Each row was made from one walk, in order. Every step used is in the known rows, and no mark comes twice. Write each row's walk.
(in the rows, 128 means zero)
Known rows
regob -> vozek -> gubi: [114  87 125 144  87 151 161  86  86  93 185 127 120 139 119 143 113 103
 172 117 149 157 143 139 111 142 141 130 131  99 116  81 138 148  96 102
 109 118 133 105 119 147]
roba -> vozek -> gubi: [120  98 119 132 108 128 150  92 104 102 198 128 110 160 106 138  98 102
 177 108 123 146 177 135  88 151 122 122 124 121 143  85 113 153 101 115
 116 125 121 119  95 165]
regob -> vozek -> gubi -> suko -> vefon: [144 137 104 162  78 158 190  82  99  70 179 122 114 140 121 102 124  96
 171 119 160 161 134 133  86 132 136 126 111  74 102  59 105 142 126 118
  94 127  99 100 128 144]
vozek -> gubi -> ramu -> roba: [ 90 114  93 141 105 183 141  95 108  82 178 109  78 174 150 115  90 100
 177 125 122 134 158 115  91 114 124 109 133 117 134  79 129 177 112 100
 124 128 120  89 128 132]
gubi -> ramu -> roba -> vozek: [107 143  94 136 129 181 150 112 116  90 190 119  79 190 151 132  66 101
 181 123 114 128 157 126  78 111 110 108 153 135 150  81 125 170 124 109
 134 140 118 112 123 122]
ramu -> roba -> vozek: [118 141 101 138 123 163 141 121 108 107 199 128  98 160 139 142  79 102
 168 122 118 126 167 138  80 131 103 114 145 130 138  80 112 168 125 113
 137 134 120 123 114 144]
vefon -> ramu -> roba -> vozek: [123 141 123 117 127 163 144 119  97  92 207 134  95 195 145 140  72 108
 166 117 121 132 166 136  94 108 115 108 149 120 168  77 121 178 138 108
 118 143 119 135 116 147]
ramu -> roba -> vozek -> gubi -> suko: [133 143  99 155 117 149 173 101  97  85 191 117  84 165 124 115  86  84
 169 129 133 121 179 146  73 130 111 119 124 115 129  63 105 159 119 124
 118 145  95 109 114 174]
roba -> ramu: [131 121 128 129  91 165 108  98 118 116 200 138 105 161 123 129  96 109
 172 112 122 126 141 125  88 123  97 125 147 126 128  81 131 180 123 107
 125 111 143 129 134 118]
suko -> vefon -> ramu -> roba -> vozek -> gubi: [118 163  92 120 117 138 156  98 105  74 211 123  90 203 138 111  93 103
 170 109 117 147 181 113 101 115 131  90 121 114 177  60  99 186 148  92
 104 136  92 116 114 162]
vozek -> gubi: [114  86 124 140  87 148 139  89 103 105 189 118 112 146 120 129 112 107
 170 114 128 142 159 128  87 146 138 123 122 103 124  87 122 162 105 112
 113 118 136 101 105 151]
vefon -> ramu -> roba -> vozek -> gubi: [112 124 120 120 124 141 151 104  95  80 207 129  88 200 131 136  81 100
 169 116 123 135 185 132 107 120 131 104 129 121 173  72 116 178 126 100
 111 141 111 120 114 170]
vozek -> gubi -> ramu -> roba -> suko -> lezor: [ 77 120  82 123 130 151 162 101 102  63 166 103  91 189 145  97  80  83
 177 108 120 145 125 106  55 128 126 111 125 121 143  67 137 188 111  66
  98 145 104  90 146 133]
zada -> lezor -> ramu: [115 103 130 138 101 173  97 100  97 106 176 145 118 161 152 115  98 119
 174 110 141  97 137 132  65 127 115 110 122 101 122  69 146 173 128 125
 122 121 141  92 117  90]
ramu -> roba: [117 124 104 146 103 185 130 117 108 113 190 122 106 148 150 133  97 107
 162 131 122 130 148 130  80 126 110 110 140 118 120  80 122 174 129 114
 132 131 133 106 124 132]
gubi -> ramu: [114 103 126 132  95 188 136  96 117  99 180 119  98 171 141 127  94 116
 179 116 122 140 132 125  76 119 121 116 143 104 120  96 130 159 118 113
 123 126 145 109 124 104]
zada -> gubi -> suko -> lezor: [132 109 138 136 109 199 182 117 103  91 181 117 112 124 127 106 103 113
 178 101 145 133 129 145  38 131 115 125 116  92 115  84  97 155 126  87
 107 155 106  85 127 148]
gubi -> ramu -> roba -> suko -> vefon: [114 176  65 134 118 168 137  97 133  78 176 102  92 197 155 100  86  98
 170 122 115 141 120  89  53 115 101 106 136 117 117  74 120 185 133  93
 123 128  99 116 146 103]
ramu -> roba -> suko -> lezor -> vozek: [109 131 105 122 133 142 153 129  94 100 190 119 123 178 148 141  85  99
 174 108 122 135 121 149  59 144 110 116 136 140 119  58 136 192 133  88
  89 148 112  91 117 144]
roba -> suko: [131 114 121 128 106 138 129  94 119 110 180 118 127 163 126 132  98 106
 163 116 121 140 125 118  58 148 107 132 136 111  99  92 137 163 103 116
 117 125 127 138 122 127]
lezor -> vozek: [132 105 136 132  92 158 138 112 105 124 202 134 124 159 134 161 107 126
 177 113 124 137 148 160  92 140 124 122 145 120 106  84 125 166 123 124
 104 126 144  95  90 141]
vefon -> ramu -> roba -> vozek -> gubi -> suko: [139 143 128 139 123 148 173  98  92  67 201 126  78 197 132 113  81  93
 169 121 135 125 181 143  84 114 125 113 123 105 165  58 106 171 136 114
  99 154  95 118 119 174]
lezor -> vozek -> gubi -> suko: [144 107 144 153  86 143 169  89  97 104 194 122 110 160 119 133 115 109
 179 117 140 133 159 167  84 147 135 130 118 105  95  65 113 159 118 131
  86 135 119  82  95 168]
roba -> vozek -> gubi -> suko -> vefon: [148 155 103 146 100 134 185  86 114  84 193 119 105 163 109 100 110  99
 171 109 130 145 169 139  66 142 123 114 105  94 130  62  85 150 133 121
 102 131  93 111 106 160]
gubi -> ramu -> roba: [100 130  99 140 107 204 136 110 114  90 181 114  83 175 160 118  85 108
 173 130 121 132 140 119  80 107 112 104 149 116 126  82 133 175 127 109
 132 133 128  97 135 106]
lezor -> vozek -> gubi -> ramu: [109  95 134 131  97 157 153  83 108  97 190 121  92 188 130 140 101 117
 193 111 125 144 152 144 105 132 144 119 137 124 119  81 133 170 107 109
  96 124 133  75  97 139]
suko -> vefon -> ramu: [137 135 127 117  87 166 135 105 115  95 201 130 118 178 143 114 111 126
 164 107 127 151 137 116  84 115 131 102 128  83 146  77 110 175 156 110
  98 127 128 123 119 121]
zada -> lezor -> vozek: [126 102 134 144  86 151 114 119 101 120 186 142 125 184 150 152 101 124
 181 126 124 130 147 162  86 141 122 123 141 117 104  80 137 164 125 148
 103 128 142  84  97 118]
regob -> zevur: [130  97 130 139  86 194 114 114 112 132 187 129 113 137 131 151 120 115
 148 132 138 145 132 146  74 148 133 120 156  90 115 104 122 140  98 109
 114 124 145 126 103 124]

Write each row's walk
[142 116 148 134 101 168 181 127  91 101 190 126 123 159 137 128 106 110
 176 106 137 136 125 177  56 142 128 123 127 102 112  58 116 163 147 116
  74 150 123  77 109 147] : gubi -> suko -> lezor -> vozek
[115 140 127 132 141 225 170 113  89  85 188 120  93 125 148  89  85 106
 178  93 157  92 131 137  37 110 106 100 105 109 125  54 109 189 143  69
 116 161  91  65 136 139] : zada -> gubi -> suko -> lezor -> ramu -> roba
[101  90 119 142  95 165 162  77  95  72 172 121  96 161 126 132 104 105
 188 115 145 161 133 129 112 123 145 127 140  97 126  84 145 148  97 102
 109 122 128 100 137 120] : regob -> vozek -> gubi -> ramu
[136 178  79 160 114 145 182 101 112  73 195 115  87 164 129  94  98  87
 169 125 128 130 173 130  66 129 113 106 108 109 131  50  85 165 141 117
 112 140  79 100 113 163] : ramu -> roba -> vozek -> gubi -> suko -> vefon
[ 81 110 102 128 113 169 172 118  90  80 189 118  87 189 153 126  89 102
 191 103 119 144 146 145  91 124 136 100 132 130 145  58 136 193 132  82
  81 144 117  49 119 143] : suko -> lezor -> vozek -> gubi -> ramu -> roba
[121  88 138 135  87 135 146  95  99 113 205 122 114 163 121 151 114 117
 184 111 127 139 162 154 106 150 144 122 127 120 112  78 122 172 110 118
  92 122 135  83  82 162] : lezor -> vozek -> gubi
[109 111 129 107 135 152 139  97  96  94 179 129 136 155 130 110  91 105
 174  77 136 118 103 121  36 145 115 114 115 111 126  58 145 185 127  75
  94 136 122 114 126 115] : roba -> suko -> lezor -> ramu
[108 127 114 142 124 183 173 104  78  73 177 122  99 143 142  79  96  92
 170  98 153 102 141 139  50 124 124  98  92 101 142  29 125 188 145  79
  95 152 101  66 135 138] : vozek -> gubi -> suko -> lezor -> ramu -> roba
[131 175 101 119 124 160 151 119 113  83 213 127  96 198 150 119  82 109
 169 112 117 140 160 118  87 107 115  94 137 112 171  65  99 183 160 102
 115 138 104 127 116 139] : suko -> vefon -> ramu -> roba -> vozek
[123 163 102 125  99 182 136 118 111  84 205 123 103 184 162 110 102 115
 157 118 125 143 145 114  88 104 120  91 133  99 152  64 109 190 166 100
 109 132 114 110 129 122] : suko -> vefon -> ramu -> roba
[138 102 133 153  83 156 162  85 102  95 177 118 103 144 118 107 114 103
 164 122 141 134 154 143  70 139 130 125 114  87 108  77 114 148 116 130
 102 134 121  99 110 154] : vozek -> gubi -> suko
[108 145 101 145 137 168 110 112  94  99 185 148  99 176 157 122  67 102
 177 118 126  88 160 136  71 121  99 100 126 129 152  58 139 183 133 119
 136 135 116 101 117 108] : zada -> lezor -> ramu -> roba -> vozek
[ 92 115  96 150 101 162 126 102 101  84 175 126  80 217 164 126  86 105
 189 133 119 125 159 144 102 118 132 107 139 131 125  68 143 184 118 121
 107 134 118  49 118 122] : zada -> lezor -> vozek -> gubi -> ramu -> roba
[ 98 160  57 138 115 144 149  80 126  65 175  98  87 199 143  89  91  88
 171 117 120 146 137  84  67 124 117 106 118 119 125  67 123 188 122  82
 112 124  91  98 138 123] : vozek -> gubi -> ramu -> roba -> suko -> vefon
[ 94 118 106 143 109 165 154  96 103  90 194 112  79 193 152 138  92 109
 188 121 123 129 158 139 107 121 134 106 138 135 127  69 135 185 116 103
 104 131 122  67 110 144] : lezor -> vozek -> gubi -> ramu -> roba
[155 195 103 133 120 165 170 116 108  68 203 128  89 196 148 102  82 101
 163 118 131 132 155 136  66 103 110 103 128  96 154  53  91 172 169 116
 107 154  88 125 126 144] : gubi -> suko -> vefon -> ramu -> roba -> vozek
[113 173  71 142 123 154 101  96 112  82 170 129 115 188 164  89  86 100
 161 113 131  98 122  98  44 121  97 101 109 115 118  45 143 199 142 103
 122 125  96  97 138  89] : zada -> lezor -> ramu -> roba -> suko -> vefon
[106 106 114 129 115 144 158  85 111  86 189 119  87 185 117 127  85 100
 193 107 119 144 169 124  88 132 129 116 132 118 150  91 122 158  98 111
 115 127 121 115 110 145] : roba -> vozek -> gubi -> ramu
[106 139  90 131 123 171 136  98 121  84 169 108  90 194 152 116  73  96
 168 125 119 133 124 109  59 118 103 120 151 124 110  83 141 180 113 103
 128 134 112 116 147 109] : gubi -> ramu -> roba -> suko
[107 126  94 142 119 143 147 104 101 100 199 121  90 163 125 135  85  93
 170 122 120 132 185 135  93 137 118 110 125 133 145  77 113 169 110 107
 124 131 109 109 106 167] : ramu -> roba -> vozek -> gubi
[118 134 104 146 125 150 195 124  86  75 185 117  93 162 128 105  81  81
 171 111 133 132 163 152  56 135 124 111 115 112 154  51 102 165 132  94
  99 158  89  89 121 171] : ramu -> roba -> vozek -> gubi -> suko -> lezor
[105 103 138 114 117 183 145 115  88 105 189 137 130 141 137 114  99 118
 176  80 138 118 121 134  58 134 124 101 116 101 143  61 128 182 144  78
 103 133 137  90 118 107] : suko -> lezor -> ramu
[122  95 129 140  92 157 184 110  88  81 178 117 112 142 120  97 112  94
 168 106 140 142 137 147  51 143 137 117 109  84 126  62 109 155 127 101
  83 145 115  82 120 154] : vozek -> gubi -> suko -> lezor
[110 173  72 129 131 187 147  88 140  78 179  95  85 183 148  98  83 101
 178 114 120 137 126  82  54 108 100 111 133 124 110  89 115 187 122  70
 133 135  81  98 141 123] : zada -> gubi -> ramu -> roba -> suko -> vefon
[145 138 135 141  87 154 189  82  86  53 187 129 110 171 129 100 119 105
 169 116 164 165 130 131  97 115 152 118 117  61 128  57 113 151 142 105
  78 135 102 111 136 148] : regob -> vozek -> gubi -> suko -> vefon -> ramu
[ 96  95 122 112 122 125 172  92 100  78 177 111 110 202 126 127  90 103
 194  91 122 152 121 132  65 148 139 119 128 125 127  67 144 180 106  79
  68 141 115  80 114 144] : roba -> suko -> lezor -> vozek -> gubi -> ramu
[104 126  91 124 128 154 149 125  99  93 179 115 120 159 145 116  82  90
 157 109 123 133 115 121  44 139 107 115 131 121 124  69 133 186 125  84
 106 143 108 110 137 133] : ramu -> roba -> suko -> lezor
[152 176 116 135 107 213 163 110 116  71 197 113  85 168 155  88  98 115
 166 123 146 128 148 117  64  92 114 106 118  90 127  72  85 180 158  94
 114 154  82  95 137 144] : zada -> gubi -> suko -> vefon -> ramu -> roba
[104 127  98 132 123 136 153  79 110  81 184 108  86 210 142 135  81  95
 185 120 116 134 144 125  87 129 126 120 138 144 112  70 144 189 103  98
 101 135 106  82 119 144] : lezor -> vozek -> gubi -> ramu -> roba -> suko
[146 137 109 155  77 153 170  88 116  83 188 111 107 149 123  89 124 104
 164 118 136 145 155 125  65 135 125 115  99  79 110  62  93 155 136 123
  96 126 105  94 111 145] : vozek -> gubi -> suko -> vefon
[126 171  69 139 111 150 136 105 125  95 186 109 115 167 146 107  97 100
 156 122 123 138 127 102  53 131  99 109 125 116 110  69 115 184 136 102
 121 125 100 121 130 128] : ramu -> roba -> suko -> vefon
[115 104 118 116 113 141 148 111 105  96 174 121 134 159 128 121  94 100
 165  97 125 145 108 124  42 150 118 125 130 108 122  79 131 169 117  86
  95 138 124 121 127 130] : roba -> suko -> lezor
[115 137 111 130 137 162 118  90 106 100 186 123 110 164 147 114  81 100
 162 108 136  99 131 112  55 127  98 108 127 129 116  58 145 195 123  88
 128 131 112 122 133 113] : lezor -> ramu -> roba -> suko
[120 141 121 135 124 203 161 120  82  84 183 128 107 142 157  87  89 102
 166 102 149  96 125 146  39 116 115 101 111  99 133  36 121 185 157  93
 104 152 108  76 139 115] : gubi -> suko -> lezor -> ramu -> roba
[ 96 140 106 120 152 176 155 129  84  94 200 136 107 152 143 120  73 100
 177  86 129 107 144 138  58 124 111  90 124 129 171  47 127 192 148  78
 116 143 113  98 120 129] : suko -> lezor -> ramu -> roba -> vozek
[109 126 119 103 129 154 147 125  90  75 187 122 115 195 151 113  77  98
 159 100 123 139 118 120  59 121 120 107 136 110 152  64 134 193 141  78
  90 155 108 121 148 134] : vefon -> ramu -> roba -> suko -> lezor
[120 178  83 132 130 160 128  91 117  93 191 116 113 163 152  96  91 104
 162 102 132 109 125  97  52 123  98 101 113 119 120  48 129 202 143  82
 121 125  96 111 130 107] : lezor -> ramu -> roba -> suko -> vefon
[127 135 120 118 124 154 128 103 108  85 190 123 108 199 152 128  78 103
 154 123 124 132 133 113  74 118 113 115 141 114 136  76 137 187 129 100
 111 140 115 136 136 131] : vefon -> ramu -> roba -> suko
